Each row was made from one small tree. The marks that hang from a mark follow it in brackets, in the order of their numbers. Every link used is in the known rows. Write each row's tree.
Known rows
z_102{z_955{z_129}}: [-0.58  1.49 -0.14 -0.95 -2.30  2.04  3.45  6.36  2.26  0.02  1.99 -0.94
  3.95 -3.93  1.61  3.68  2.94 -1.61 -1.70]
z_212{z_300}: [-0.31  2.63  1.49  2.15 -2.34 -0.03  2.94  4.87  1.65 -1.57  2.34 -0.01
  3.09 -5.24  0.29  5.39  5.41 -1.51 -4.37]
z_955{z_102 z_129 z_428{z_300} z_864{z_146}}: [ 0.46  1.24 -1.36 -0.56 -3.51 -2.90  1.91  2.64 -0.42  1.65  3.97  1.49
  4.19  3.06  0.02  2.43  2.80  0.04  1.03]
z_212{z_300{z_428{z_955{z_102 z_864}}}}: [ 0.72  0.96  1.24  1.26 -2.26  0.39  3.80  3.31  1.03 -0.45  3.23  1.07
  1.76 -3.07  0.46  4.73  4.34  1.66 -2.39]
z_28{z_146{z_864{z_955{z_102}}} z_428}: [ 0.61  2.05 -1.84 -2.43 -0.14  3.06 -1.04  3.34  3.00 -0.20  1.72 -0.16
  0.71 -0.60 -0.15  4.13  2.35  2.41 -2.18]
z_212{z_300{z_428{z_955{z_102 z_129 z_864{z_146}}}}}: [ 1.08 -0.68  0.22 -2.22 -0.85 -0.21  4.61  2.97  1.06  0.29  2.70  1.77
  3.82 -1.91 -0.37  4.60  4.05  0.74 -1.18]
z_955{z_102 z_129 z_428}: [ 0.12  2.48  0.37 -0.79 -3.60  0.48  3.43  4.65  0.74 -0.11  3.44  1.68
  2.99  0.99  1.70  3.90  3.67 -0.55  2.15]
z_428{z_300{z_212} z_955{z_129}}: [ 1.99 -0.88 -0.21 -3.21  0.53 -2.77  3.77  6.03  1.55 -0.59  2.51 -0.24
  3.61 -5.40  1.58  1.49 -0.21 -1.15 -4.18]
z_300{z_212 z_428{z_955}}: [ 0.65 -1.91  1.89 -2.41  0.96 -0.21  5.11  5.15  3.17 -1.07  3.78 -0.98
  3.59 -6.66  0.32  1.25  0.46  1.58 -6.90]
z_300{z_428{z_955}}: [ 0.28 -1.33  1.22 -1.69  0.11  0.18  5.27  3.98  2.44 -1.09  3.39  0.60
  2.50 -5.90  0.99  1.27  2.59  0.19 -5.48]
z_146{z_864}: [-0.07  1.61  1.13  0.56 -2.02  0.17  2.08  5.18  3.11 -0.27  3.15 -1.59
  1.69 -4.01  2.14  2.70  3.06  1.38 -5.45]
z_146{z_864{z_955{z_428}}}: [ 0.50  1.23  0.89  0.75 -2.42  2.23  0.71  3.88  2.15 -0.94  3.48 -2.17
  3.23  0.53  0.88  2.09  2.06  2.02 -4.06]
z_28{z_146}: [-0.33  2.46  0.42  0.03 -0.72 -0.66  2.71  4.43  2.88 -0.36  2.63 -0.24
  2.14 -4.08  0.40  3.48  3.63 -0.20 -4.31]
z_955{z_129 z_864}: [ 0.74  2.57  1.43  0.55 -3.15 -0.23  4.62  5.34  2.07  1.27  2.84 -0.44
  3.31 -1.31  2.44  3.62  3.55  0.95 -1.73]
z_864{z_146 z_955{z_102 z_129 z_428{z_300{z_212}}}}: [ 2.15 -1.08 -1.02 -4.17 -0.68 -1.09  1.23  3.94 -0.16  0.06  2.71 -0.03
  7.29  1.63 -1.72  1.05 -0.39 -0.26 -0.21]
z_102{z_955{z_129 z_428 z_864}}: [-1.21  2.77  0.11  1.59 -4.40  1.98  2.50  5.00  2.05  1.16  3.77 -1.48
  3.46  1.33  1.41  4.56  3.19  0.65 -0.48]
z_300{z_212 z_428{z_955{z_102 z_129 z_864}}}: [ 1.79 -0.55  1.62 -2.98 -0.78 -0.13  5.54  5.41  2.19  0.82  3.67 -0.15
  3.56 -2.21  1.58  2.58  0.64  3.32 -1.38]
z_955{z_102 z_428 z_864{z_146}}: [ 0.18  1.98  0.08  0.47 -3.97 -0.67  1.85  2.17  1.04  2.04  4.72 -0.75
  4.23  2.87 -0.45  3.25  3.01  2.55 -0.95]
z_212{z_300{z_428}}: [-1.29  1.15  2.01  1.80 -1.53  0.15  4.47  4.59  1.82 -2.23  2.92  1.35
  2.95 -6.34 -0.43  4.65  5.87 -1.51 -5.09]
z_864{z_955{z_102 z_428}}: [ 1.52  1.76  0.62 -0.18 -3.18  2.41  1.60  3.50  0.46 -0.50  2.96 -0.20
  4.52  1.47  0.19  2.49  2.47  0.83  0.05]

Write each row's tree
[ 2.19  0.56 -0.25 -3.26 -1.52  0.39  4.36  5.04  1.30 -0.08  2.08  1.06
  2.72 -2.58  2.75  2.99  2.11 -0.42  0.48] | z_428{z_955{z_102 z_129}}
[-0.80  1.68 -0.29  1.03 -3.36 -0.61  1.21  5.92  1.50  1.12  4.15 -1.82
  4.01  0.13  0.25  3.32  0.71  0.46 -2.20] | z_102{z_955{z_129 z_428{z_300{z_212}} z_864}}
[ 0.64  2.48  0.41  1.87 -4.07 -2.74  0.89  4.21  0.28  1.07  5.03 -0.65
  3.20  1.14  0.08  3.00  1.14  2.29 -1.58] | z_955{z_102 z_428{z_300{z_212}} z_864}
[ 0.83  0.11 -2.12 -3.92  2.17  0.21 -0.68  5.28  3.09 -0.75  1.72 -0.40
  1.83 -2.27 -0.50  3.05 -0.11  0.78 -4.65] | z_28{z_146{z_864{z_955{z_129}}} z_428{z_300{z_212}}}
[ 0.52  3.04 -0.43  1.46 -4.60 -2.09  2.19  3.87 -0.65  1.00  4.03  2.15
  2.32  2.55  1.64  3.37  3.28 -0.07  1.94] | z_955{z_102 z_129 z_428{z_300} z_864}
[-1.15  1.18 -0.66 -0.45 -3.32  1.28  2.23  3.80  2.10  2.00  3.72 -1.99
  5.19  1.66 -0.20  3.79  2.61  0.61 -1.42] | z_102{z_955{z_129 z_428 z_864{z_146}}}
[ 2.46  0.00 -0.67 -3.76 -1.60 -0.60  3.91  3.25  1.37  2.10  2.59 -0.43
  4.16 -0.04  1.39  2.76  1.69  1.84 -0.24] | z_428{z_955{z_102 z_129 z_864{z_146}}}
[-1.03  0.59 -1.96  0.15 -3.23 -1.07  1.03  3.43  0.73  1.66  3.82 -0.55
  4.83  1.12 -0.63  2.56  2.22 -1.01 -1.72] | z_102{z_955{z_129 z_428{z_300} z_864{z_146}}}
[-0.04  0.82  0.37 -0.93 -1.43 -2.66  2.68  5.66  1.14 -0.86  4.02  0.47
  3.86 -1.64  0.52  2.32  1.21 -1.48 -2.40] | z_955{z_129 z_428{z_300{z_212}}}
[-1.43  1.58 -2.52 -0.78  0.33 -1.51 -0.73  3.55  2.92 -0.66  2.93  1.23
 -1.09 -3.98  0.00  3.47  2.96 -0.40 -5.68] | z_28{z_146{z_864} z_428{z_300}}
[-0.08 -0.45  1.39  0.32 -0.25  0.30  4.77  3.80  1.97 -2.32  2.82  1.19
  2.32 -6.82  0.03  3.91  4.40 -1.07 -5.60] | z_212{z_300{z_428{z_955}}}
[ 1.17 -0.55 -0.03 -3.13 -1.04  1.27  2.98  3.24  1.33 -0.32  2.50 -0.47
  6.93  1.37 -0.71  1.73  2.14 -0.55 -1.56] | z_864{z_146 z_955{z_129 z_428}}
[-0.83  0.03 -1.19 -1.08 -2.29 -1.43  0.82  4.65  1.50  1.86  4.16 -2.29
  5.96  0.68 -1.41  2.60  0.13  0.53 -3.01] | z_102{z_955{z_129 z_428{z_300{z_212}} z_864{z_146}}}
[ 1.43  1.66  0.17 -1.39 -2.91  2.66  1.34  4.47  1.31 -0.33  2.74 -0.24
  3.16  2.90  1.85  2.92  2.23  1.43  1.14] | z_146{z_864{z_955{z_102 z_129 z_428}}}
[ 1.63 -0.20 -1.53 -1.65 -1.97 -0.72  0.32  1.91 -0.61 -0.29  3.03  0.46
  5.86  1.43 -1.86  0.82  1.51 -0.65 -1.28] | z_864{z_146 z_955{z_102 z_428{z_300}}}
[ 1.78 -2.17  0.78 -4.79  0.20 -0.93  5.15  4.18  2.33  1.63  3.61 -0.54
  5.08 -1.64 -0.07  1.81  0.04  3.40 -2.47] | z_300{z_212 z_428{z_955{z_102 z_129 z_864{z_146}}}}
[ 2.13 -0.12  0.31 -0.28 -1.13 -2.96  2.38  4.67  1.68  0.81  3.70 -2.28
  2.94 -4.10  1.04  1.42 -0.27  2.28 -6.23] | z_428{z_300{z_212} z_955{z_864}}
[ 3.02 -1.25 -1.28 -4.04 -0.55 -3.36  2.72  4.07  0.88  1.81  2.97 -0.65
  4.86 -1.35  0.35  1.65 -0.78  1.77 -1.88] | z_428{z_300{z_212} z_955{z_102 z_129 z_864{z_146}}}
[ 1.52 -1.50  1.12 -4.50  0.41  0.11  5.76  5.76  2.21 -0.54  3.05  0.98
  3.69 -4.16  1.35  2.14  0.51  1.06 -1.55] | z_300{z_212 z_428{z_955{z_102 z_129}}}
[ 1.13  1.44  0.42 -0.57 -3.26 -0.92  2.45  3.00  1.47  2.32  3.39 -1.04
  4.50 -0.30  0.08  2.91  2.91  2.35 -2.02] | z_955{z_102 z_864{z_146}}
[ 1.75 -0.91 -1.18 -1.28 -0.95 -3.28  2.30  2.20  1.15  1.35  3.17 -1.09
  3.60 -2.86  0.01  0.66  1.31  0.77 -5.82] | z_428{z_300 z_955{z_864{z_146}}}
[ 1.86 -0.94 -0.02 -1.67  0.40 -2.69  2.66  5.13  1.68 -0.78  3.10 -1.24
  3.16 -6.23  0.78  1.17 -0.35 -0.06 -6.38] | z_428{z_300{z_212} z_955}
[-0.33  2.58  0.32  3.39 -3.93 -2.48  1.62  3.16  0.34  0.53  4.71 -0.03
  2.23  0.31  0.74  2.37  3.29  0.27 -3.24] | z_955{z_428{z_300} z_864}
[-1.22  0.90 -0.53  0.88 -2.34 -0.52  0.25  5.48  1.44 -0.49  4.10 -2.00
  4.18 -2.93 -0.94  2.47  0.59 -0.82 -4.57] | z_102{z_955{z_428{z_300{z_212}}}}
[-0.10  1.95 -0.01  0.52 -0.79  1.66 -0.32  3.54  3.09 -0.80  3.15 -1.87
  1.92  0.90  0.03  2.74  2.35  2.00 -4.02] | z_28{z_146{z_864{z_955{z_428}}}}
